Known rows, with every step that occurs:
besupi-bufugo-kome-karu-taber: [-28.6  10.7 -31.7 -12.2  -9.8 -17.3 -25.0 -21.2  23.0   0.4  22.8 -21.7
  -5.8  11.7 -19.2   1.7 -29.7  16.6   1.5   7.5 -16.7 -23.9  19.7 -24.2]
derebi-kome-karu-taber-nuva: [-11.6  -2.5 -40.3 -27.7 -66.1  10.1 -51.3 -24.4  32.2   2.0 -23.0  -5.0
  13.7 -10.2  -6.4   3.9 -52.4  22.9   2.7   3.2 -15.8  -5.7   4.0 -44.1]
kome-karu: [  3.6   3.0 -11.2  22.5 -30.3 -11.8  -7.8   1.2   4.8   4.5  27.3   9.1
   7.4  15.0 -35.4   4.9 -29.1  14.5  -8.0   8.2   0.1   3.9  13.4 -27.0]
nuva-bufugo: [ -1.2 -30.3  -4.0 -13.8  23.0   5.2 -15.3   2.9   9.7   7.8  11.2 -17.7
  15.0 -17.5  -9.9  13.0 -18.7  27.6 -14.0   7.7 -18.5 -14.3 -10.2 -10.6]
derebi-kome-karu-taber-nuva-bufugo: [ -9.0 -31.3 -41.6 -40.0 -36.8  13.0 -63.5 -20.0  40.5   9.8 -11.9 -21.8
  26.0 -25.6 -18.4  16.1 -64.2  48.6 -13.9   8.7 -33.0 -20.8  -7.2 -49.1]
karu-taber: [-13.3  -3.1 -21.1 -12.9  -3.8  -5.3 -19.7 -26.2  21.6 -13.9   4.2 -22.1
   4.7 -14.7   9.8   2.0 -20.7   4.3   5.5  -4.6 -15.0  -0.5  26.7  -4.1]
besupi-bufugo: [-21.0  14.4  -8.1 -22.9  23.6 -11.5  19.5  -8.5  -5.9   3.1  20.0  -7.2
   6.1  16.8  18.0   9.2   2.5  -0.7 -13.3  15.0 -21.4  -5.9 -17.9   4.9]
bufugo-besupi-nuva: [ -3.5  -0.8  -7.8  18.4  -8.1  -3.0  25.7   0.2 -10.2  -3.4  -5.9 -24.9
   2.4 -26.9   2.9 -10.4  21.1  10.1   9.7  -9.1   1.0  -7.2 -25.0  24.4]
razog-taber-karu: [ -7.5 -12.7   7.2 -31.9 -40.0  -2.7   3.6 -35.6  12.3 -10.6  -4.2  11.3
  38.1  -4.4  24.9  10.3 -45.5  -7.0   6.3  -2.3  16.3 -13.2   1.3  12.3]
razog-taber: [-18.6 -12.9  -1.6  -7.1  -9.2 -13.0   0.4 -10.7  -3.7  -1.5  -6.7  -0.6
  17.9   4.4   6.6   6.4 -22.5  -5.0   1.6   0.4  -4.9  -0.9  13.1  19.0]
bufugo-besupi: [ -0.7  -5.0  -6.6  40.0   5.4  -0.1  28.8   1.5  -4.3  -9.4 -12.4 -23.1
  -4.9 -35.9 -11.9   6.4  28.3 -12.9   6.7  -4.8  20.8   9.6  -9.7  13.7]
taber-nuva-bufugo-kome: [-11.0 -28.1   4.3 -38.0  -4.1  32.0 -37.9   0.4  15.2  15.1 -34.1 -18.1
  -0.2 -28.1  -6.3   0.0  -4.0  25.2   9.1   3.4  -4.5 -51.6 -40.2 -27.4]
razog-taber-nuva-bufugo-kome: [-24.6 -36.8   3.3 -43.6 -11.5  23.3 -36.9  -8.2  12.6  13.9 -40.4 -19.5
  12.8 -24.5  -0.6   5.6 -19.4  20.7   9.7   3.7  -6.0 -49.9 -29.9 -12.8]
razog-taber-nuva-bufugo-kome-derebi: [-29.1 -15.4  -0.2 -28.8 -23.1  42.2 -36.1 -27.9  16.1  12.4 -18.7  -7.6
  -1.4 -22.7  -4.8  10.1 -14.5  32.1   9.1 -22.8 -44.1 -53.3  -8.2 -41.7]
derebi-kome-bufugo-besupi-nuva: [-20.2   8.0 -28.2  16.7   6.0 -13.4   7.6  -0.8  -0.3  24.8 -29.9 -12.8
  -2.8 -14.0 -19.4  -2.2  16.5  29.4 -15.5  -9.7 -27.6  -5.3 -30.7   7.2]
taber-nuva-bufugo-besupi: [ -6.7 -35.1  -8.0   6.5  -4.2  23.7   6.2 -11.1   6.5  -2.5 -21.7 -37.0
  23.2 -64.2  -1.3  22.0   7.3  12.9   0.1   5.7   2.7 -12.8 -41.1 -14.5]
bufugo-besupi-nuva-taber-razog: [-23.7  10.2 -38.4 -13.6 -31.9   7.1  -4.9 -11.2 -18.2 -25.0 -30.2 -48.5
  22.6 -44.8  11.8  16.5  26.7  42.2  17.5 -10.1  32.2  -4.9 -24.2   3.6]
derebi-kome-bufugo-nuva-taber: [-47.0  -1.1 -35.0 -25.8 -28.0  -9.6 -38.3  -8.0  49.7   4.4 -53.8 -11.4
  -0.3 -10.2 -16.1   5.2 -11.2  53.6 -38.9  -5.0 -23.0 -32.7  -5.2 -54.0]
razog-taber-nuva: [-24.6 -14.6   0.1 -33.4 -44.7  12.5  -7.5 -26.5  -1.6  -1.7 -31.3   1.6
  34.4 -11.8  29.6  11.0 -25.6  -1.8   8.9   4.9  -6.3 -11.3 -15.9  -5.0]
kome-karu-taber-razog: [-11.3  15.3 -33.8  -8.9 -25.9  -7.1 -41.2 -33.6   4.9 -14.6   5.8 -23.1
  22.9  -3.4 -12.5  19.3 -15.0  31.6  12.2   4.3   7.4  11.1  21.1 -16.0]
derebi-kome-karu-taber-razog: [ -5.2  18.2 -48.6 -17.8 -29.8  -7.9 -58.7 -20.3  13.0  -4.8 -17.7 -16.9
   8.8   2.7 -23.7  11.9 -18.9  39.0   7.0  -0.4   5.3  13.5  16.2 -13.1]

Rows:
[-17.1   5.5 -29.7  38.5  21.0 -12.2   8.6   0.0   9.3  21.5 -38.8  -9.2
 -12.4 -22.1 -37.5  17.2  22.4   8.8 -22.1  -6.3 -10.3  12.2 -14.9  -5.9] => derebi-kome-bufugo-besupi
[-11.6  -7.6 -23.5 -21.9 -62.0  10.0  14.8 -26.8  15.8 -29.4  -9.8 -24.4
  32.1 -50.0  24.2   7.1 -23.8  21.4   9.5 -15.7  32.6 -26.4 -19.1 -10.4] => bufugo-besupi-nuva-taber-karu
[-19.9  -3.0 -21.6 -23.4 -59.3  16.9 -46.4 -31.3  26.5  -1.6 -17.5 -14.2
   6.1 -17.9  -6.8  -0.7 -35.4  16.8  18.2   2.1  -3.5 -29.9   1.5 -48.2] => bufugo-kome-karu-taber-nuva
[-17.9  10.6 -25.3  -1.6  17.8 -13.0 -22.2  -2.0  13.7  36.2 -29.2  15.1
  -8.1  16.2 -27.1  10.3  -6.4  23.5 -31.3  -0.2 -36.0   1.9  -6.5 -21.9] => derebi-kome-bufugo
[-23.4   6.6 -14.1  25.3   8.2 -13.4  25.8 -15.9  -7.2  15.5  -5.8 -18.4
  10.0 -21.1  -7.1   4.0  19.6  22.1 -11.9  -5.1 -26.0  -8.2 -26.4   4.4] => kome-bufugo-besupi-nuva
[-30.9   5.6  -7.9 -14.2   1.4 -13.4 -30.8  -9.9  43.7  27.1 -52.4   9.4
 -10.5  12.2 -22.1  -9.9   8.6  39.2 -38.5   0.8 -38.9 -27.1 -19.0 -28.4] => derebi-kome-bufugo-nuva
[ -4.4   1.2 -48.0  -1.2 -33.4 -16.0 -46.4  -8.9  34.3   0.6   3.0  -7.3
  -4.5   6.5 -33.8   0.0 -51.2  23.5  -7.2  -2.7 -15.7   6.5  35.4 -24.4] => derebi-kome-karu-taber
[ -3.2 -27.6  -5.9 -27.5  11.0   2.4 -14.9   0.3   5.0  11.4  15.4 -22.7
  21.3 -11.7   3.0  -1.7 -22.7  46.1 -11.1   4.4 -35.1 -28.6 -24.7   2.3] => besupi-nuva-bufugo
[-22.3  -7.0 -35.7   3.2 -35.5  -0.8  13.3   0.8   0.9 -22.1 -13.9 -41.6
  11.5 -46.4   6.3   4.2  -0.9  27.2   4.6 -13.4  14.4 -13.9  -9.7  -5.8] => bufugo-besupi-nuva-taber
[-47.4  18.7 -26.2 -54.8 -20.8  -1.0 -21.0 -23.3  12.1 -25.2 -32.2 -36.8
  22.4 -10.5  24.8  15.5  23.6  49.7  -7.9   8.5   8.9 -27.2 -27.2 -18.4] => besupi-bufugo-nuva-taber-razog
[-22.4  14.7  -1.5 -25.8  25.5  -2.9   1.6   4.3  -1.5  11.5  -6.6  -9.0
 -23.1  15.4   0.4  -6.3  20.6  -0.9   4.2   6.4  -4.5 -34.9 -23.8   6.1] => besupi-bufugo-kome
[-48.7   1.2 -21.8 -42.3 -23.1 -10.2  -5.1 -13.2  33.5 -21.8 -14.6 -29.4
  10.7  -9.0  22.0   4.0  -2.8  34.6 -24.2   7.0 -11.6 -39.1 -15.2 -30.7] => besupi-bufugo-nuva-taber
[-16.6 -37.8 -24.6  -2.2  -7.2  20.3  -6.1 -29.7  21.7 -13.0 -19.9 -54.3
  25.9 -75.4   5.9  24.9  -7.3  15.2   4.2   3.8  -7.7 -13.2 -21.4 -16.1] => karu-taber-nuva-bufugo-besupi
[-17.7 -34.5 -18.6 -45.8 -12.8  23.1 -39.5 -34.9  28.6  -3.4  -7.1 -34.6
  35.4 -43.8  20.8  19.7 -40.1  31.8  -3.5   8.7 -32.5 -24.1 -13.1 -32.9] => karu-taber-nuva-bufugo
[-23.5 -43.4  -3.6 -42.4 -17.0  17.1 -23.6 -22.5   8.4   5.3 -16.1 -17.5
  44.7 -27.5  17.1  23.7 -40.8  24.5  -5.7  13.1 -24.5 -25.3 -25.2 -15.9] => razog-taber-nuva-bufugo
[ -7.4 -32.6  -2.3 -37.2  -8.4  26.2 -23.5 -14.9  11.3   7.7 -10.5 -16.2
  29.7 -31.4  11.6  17.1 -24.3  28.2  -7.2  12.8 -20.1 -25.0 -34.8 -30.9] => taber-nuva-bufugo
[-33.6   9.2   7.0 -33.2   6.3 -12.8   6.8 -15.7  24.9  -4.5  -7.9 -10.8
   1.7  14.7  20.8 -11.0  17.0  19.1 -22.9  14.8 -25.4 -35.9 -28.8  -3.3] => besupi-bufugo-nuva
[ -0.9 -18.7  -8.5   7.4  -7.1  -0.3 -35.2  12.9  17.0  18.9  13.5  -8.5
  -5.6   1.5 -57.6   1.4 -28.2  35.0  -6.4   9.3  -1.2 -34.0  -1.6 -34.4] => nuva-bufugo-kome-karu
[-37.6   3.2   7.6  -6.0   4.1 -13.7 -11.5 -24.1  33.2  15.0 -25.4   1.9
   5.1   5.5  -8.3  -2.8  13.7  32.3 -34.4   7.0 -37.3 -30.8 -13.7 -30.8] => kome-bufugo-nuva
[-20.1 -31.1  -8.5 -18.6 -39.7   7.9 -41.9  -7.6  16.0  18.0  -9.7  -7.8
  21.0  -7.2 -33.7   9.1 -49.5  33.2  -0.5  11.4  -5.3 -42.7 -12.9 -38.8] => razog-taber-nuva-bufugo-kome-karu
[-32.6  -3.2 -23.6 -49.1 -56.0   1.5 -34.5 -32.0  59.0  -4.4 -49.8   3.3
  19.9 -17.4   2.0   6.8 -35.3  45.9 -31.3  -8.2  -0.8 -42.0 -14.3 -53.1] => derebi-kome-bufugo-nuva-taber-karu
[-35.1   7.1 -26.7 -39.7 -43.1   8.0 -31.1 -36.6  22.7  -0.4  -3.1 -18.9
  11.0  -4.7   7.2   6.5 -32.8  15.6   8.0  12.0 -18.5 -33.6 -11.1 -43.4] => besupi-bufugo-kome-karu-taber-nuva
[ -7.0 -22.7  -7.7 -13.1 -33.5  17.2 -41.0   1.4  18.0  20.2  -4.1  -7.8
   6.9 -11.2 -39.0   5.9 -33.7  36.7  -0.5  11.2  -1.8 -43.6 -22.4 -51.4] => taber-nuva-bufugo-kome-karu
[-24.7  -9.1 -14.8 -32.1 -19.8  46.7 -51.4 -36.5  32.6   3.5 -11.4 -22.9
  -9.3 -36.9  -3.0   7.9 -12.8  38.4  11.7 -26.1 -51.3 -53.8   0.9 -58.6] => karu-taber-nuva-bufugo-kome-derebi
[ -6.8  -8.1 -15.4 -37.4 -56.6  11.6  -5.7 -26.2  25.7 -26.3  -5.2  -6.2
  30.0 -28.6  20.2  16.1 -41.5  13.8   2.1  -9.1  31.0 -20.2   1.2 -30.3] => nuva-taber-karu
